Known rows, with every way that one mark hangs from another:
[q_126 [q_477 q_79 q_133] q_513 q_566]: [-.05 -.14 -.06 -.23 .16 -.32 -.11 -.03 -.10 -.09 -.34 -.35 -.13 .10 .24 -.23 .10 -.04 -.22 .26]
[q_566 q_79 q_126]: [.09 .15 -.19 -.06 .14 .07 -.14 .03 -.12 .12 .23 -.30 -.06 .13 -.16 -.02 -.10 -.12 -.11 .13]
[q_477 [q_79 q_513 q_566] q_133]: [.03 -.17 .01 .25 .13 -.11 .00 -.01 -.03 -.13 -.06 -.22 -.10 -.05 .15 -.28 .04 .13 -.09 .34]
[q_79 [q_477 q_126] q_513 q_566]: [-.03 -.04 .06 .45 .18 -.23 .07 .05 -.05 .07 .05 -.41 .01 -.09 .51 -.36 .07 .15 -.04 .22]
[q_79 q_477 q_513]: [-.08 -.11 -.04 .13 .16 -.26 -.01 .01 -.13 .04 -.08 -.32 .00 -.01 .70 -.15 .04 .12 -.11 .26]
[q_79 q_566]: [.02 .02 -.03 .25 .16 -.06 -.01 -.08 -.11 .09 .14 -.19 -.02 .03 -.05 -.07 .00 .07 -.10 .14]
[q_126 [q_566 [q_79 q_513]]]: [.00 .14 -.01 -.17 .18 -.05 -.09 .08 -.14 .08 -.07 -.21 -.05 .08 .04 .07 .02 -.06 -.17 .32]
[q_133 [q_477 [q_79 q_513 q_566]]]: [-.02 .00 -.05 -.16 .11 -.14 .00 -.09 -.15 -.01 -.21 -.28 -.11 -.03 .26 -.21 .07 .14 -.15 .16]
[q_477 [q_126 q_513 q_566]]: [.02 -.19 -.02 -.06 .19 -.20 -.11 -.03 -.09 -.12 .00 -.26 -.12 .05 .00 -.25 .03 .10 -.19 .19]
[q_566 q_79]: [.05 .27 -.08 -.08 .12 -.03 -.13 -.01 -.14 .06 .07 -.20 -.05 .10 -.03 -.04 -.04 .01 -.07 .15]
[q_79 [q_566 [q_126 [q_477 q_133] q_513]]]: [.04 .01 -.14 .24 .13 -.09 -.03 -.06 -.13 .12 .14 -.33 -.11 .08 .02 -.23 .00 -.06 -.11 .12]
[q_477 [q_126 q_513]]: [.03 -.15 -.07 .04 .14 -.20 -.11 -.09 -.11 -.15 .07 -.25 -.14 .06 .11 -.33 .00 .17 -.13 .12]
[q_126 [q_477 q_133] q_566]: [-.03 -.15 .08 -.29 .18 -.09 -.09 .00 -.14 -.04 -.26 -.28 -.07 .05 .33 -.24 .09 .08 -.17 .29]
[q_477 q_79 q_133]: [.04 -.34 -.01 .01 .14 -.10 -.10 -.05 -.02 -.22 -.10 -.18 -.07 -.01 .05 -.24 .00 .17 -.13 .26]
[q_566 q_79 [q_126 [q_477 q_133]]]: [.08 .19 -.14 -.14 .11 .06 -.14 .04 -.14 .09 .09 -.38 -.10 .12 .09 -.25 -.05 -.09 -.06 .14]
[q_566 [q_79 q_513] q_126]: [.06 .23 -.19 -.02 .12 .04 -.10 .06 -.16 .12 .20 -.33 -.11 .12 .08 -.04 -.08 -.13 -.10 .22]
[q_133 q_477]: [-.01 -.03 -.07 -.33 .10 -.08 -.07 -.11 -.22 -.01 -.20 -.19 -.13 .02 .24 -.22 .04 .16 -.15 .10]
[q_79 [q_477 q_133] q_513]: [-.04 -.16 -.01 .17 .14 -.22 -.01 .06 -.11 -.03 -.14 -.28 -.07 -.04 .70 -.33 .05 .13 -.08 .32]
[q_79 [q_477 q_126 q_133] q_513]: [-.01 -.24 .06 .20 .15 -.22 -.01 .08 -.07 -.13 -.11 -.34 -.08 -.08 .70 -.52 .06 .23 -.04 .31]
[q_79 [q_477 [q_126 q_513] q_133] q_566]: [.05 -.15 .02 .47 .16 -.24 .00 .03 .00 .00 .03 -.33 -.04 -.07 .16 -.53 .05 .11 -.03 .14]
[q_566 q_79 [q_126 q_477 q_513]]: [.05 .30 -.26 -.13 .10 -.10 -.15 -.01 -.17 .14 .10 -.41 -.13 .20 .07 -.13 -.06 -.19 -.12 .08]

Rows:
[.01 -.08 -.04 -.33 .12 -.16 -.07 -.06 -.18 -.08 -.23 -.26 -.18 .01 .14 -.37 .07 .14 -.18 .11]
[q_133 [q_477 [q_126 q_513 q_566]]]
[.00 -.34 .08 -.06 .22 -.16 -.06 .01 .00 -.22 -.07 -.35 -.03 -.04 .17 -.20 .06 .21 -.20 .32]
[q_477 [q_79 q_513] [q_126 q_566]]
[.09 .23 -.30 -.02 .11 -.06 -.15 .01 -.14 .13 .21 -.31 -.13 .18 -.18 -.04 -.10 -.22 -.13 .11]
[q_566 q_79 [q_126 q_513]]
[.03 -.16 -.09 .38 .20 -.12 -.01 .01 -.03 .20 .18 -.38 .10 .00 .08 -.13 -.01 -.03 -.10 .09]
[q_79 q_477 [q_566 q_126]]
[.08 .08 -.18 .01 .16 -.02 -.13 .08 -.07 .16 .18 -.38 .03 .09 .00 -.08 -.08 -.13 -.09 .10]
[q_566 [q_79 q_477] q_126]
[.07 -.28 .11 .31 .15 -.11 .00 .02 .03 -.26 -.01 -.31 -.13 -.11 .15 -.56 .05 .26 -.05 .32]
[q_477 [q_79 q_513 q_566] q_126 q_133]
[.03 -.29 -.01 .18 .15 -.26 -.08 .01 -.04 -.12 -.08 -.30 -.06 -.03 .34 -.50 .03 .17 -.07 .16]
[q_79 [q_477 [q_126 q_513] q_133]]
[.07 .13 -.16 .09 .13 -.02 -.08 .14 -.10 .12 .10 -.38 -.07 .05 .24 -.23 -.05 -.12 -.06 .24]
[q_566 [q_79 [q_477 q_133] q_513] q_126]
[.02 -.07 -.13 -.16 .11 -.15 -.05 -.10 -.14 .01 -.14 -.30 -.10 .02 .03 -.19 .03 .05 -.18 .07]
[q_133 [q_477 [q_79 [q_566 [q_126 q_513]]]]]
[-.05 -.12 .03 -.13 .12 -.18 -.06 -.07 -.12 -.14 -.23 -.34 -.09 .03 .59 -.34 .07 .20 -.10 .26]
[q_126 [q_477 [q_79 q_513] q_133]]
[.01 -.08 .02 -.13 .12 -.13 .00 -.06 -.12 -.10 -.17 -.34 -.12 -.07 .25 -.40 .08 .24 -.12 .14]
[q_133 [q_477 [q_79 q_513 q_566] q_126]]
[-.05 .03 -.01 .42 .16 -.24 .07 .03 -.09 .16 .02 -.35 .03 -.04 .51 -.17 .06 .05 -.06 .24]
[q_79 q_477 q_513 q_566]
[-.09 -.14 .06 -.31 .21 -.20 -.07 -.02 -.11 -.02 -.27 -.39 .01 .06 .44 -.03 .10 .08 -.22 .29]
[q_126 [q_477 [q_79 q_513]] q_566]
[.02 .03 .02 -.35 .12 -.07 -.05 .00 -.18 -.05 -.22 -.29 -.16 -.02 .22 -.37 .07 .16 -.14 .17]
[q_133 [q_477 [q_126 [q_566 [q_79 q_513]]]]]
[.02 -.32 .02 .11 .18 -.26 -.08 .06 -.02 -.10 -.13 -.31 -.04 -.03 .27 -.44 .05 .12 -.11 .21]
[q_79 [q_477 [q_126 q_513 q_566] q_133]]
[.03 -.08 -.05 -.12 .11 -.21 -.04 -.10 -.11 -.10 -.17 -.32 -.14 -.03 .07 -.39 .06 .17 -.14 .06]
[q_133 [q_477 [q_79 q_566] [q_126 q_513]]]
[.08 -.26 -.09 .25 .14 -.09 -.06 -.03 .00 -.10 .04 -.26 -.09 .01 -.15 -.26 -.01 .02 -.13 .22]
[q_477 [q_79 [q_566 [q_126 q_513]]] q_133]
[-.01 -.27 .09 .14 .18 -.21 -.01 .12 -.06 -.10 -.16 -.34 -.07 -.08 .62 -.46 .08 .18 -.09 .36]
[q_79 [q_477 [q_126 q_566] q_133] q_513]
[.05 -.23 -.04 .27 .14 -.06 -.01 .01 -.02 -.10 .02 -.28 -.11 -.03 .10 -.27 .01 .06 -.11 .32]
[q_477 [q_79 q_513 [q_566 q_126]] q_133]
[.07 -.42 .03 .01 .17 -.20 -.11 .02 .04 -.31 -.15 -.28 -.14 -.02 -.09 -.45 .05 .14 -.18 .29]
[q_477 q_79 [q_126 q_513 q_566] q_133]
[-.02 .18 .07 -.29 .15 -.08 -.08 .09 -.16 .03 -.27 -.33 -.12 .06 .39 -.26 .09 -.01 -.11 .34]
[q_126 [q_477 q_133] [q_566 [q_79 q_513]]]
[.07 .11 .00 .05 .13 -.09 -.11 .08 -.05 -.01 .00 -.29 -.02 .01 .12 -.36 -.01 .08 -.01 .16]
[q_566 [q_79 [q_477 q_126 q_133]]]
[.09 .12 -.26 .10 .12 -.12 -.14 .09 -.09 .12 .11 -.36 -.09 .12 -.02 -.22 -.08 -.21 -.09 .13]
[q_566 [q_79 [q_477 q_133]] [q_126 q_513]]
[.06 -.24 .01 .21 .15 -.08 -.05 -.04 .01 -.13 -.03 -.20 -.05 -.03 -.08 -.27 .01 .13 -.10 .24]
[q_477 [q_79 q_566] q_133]
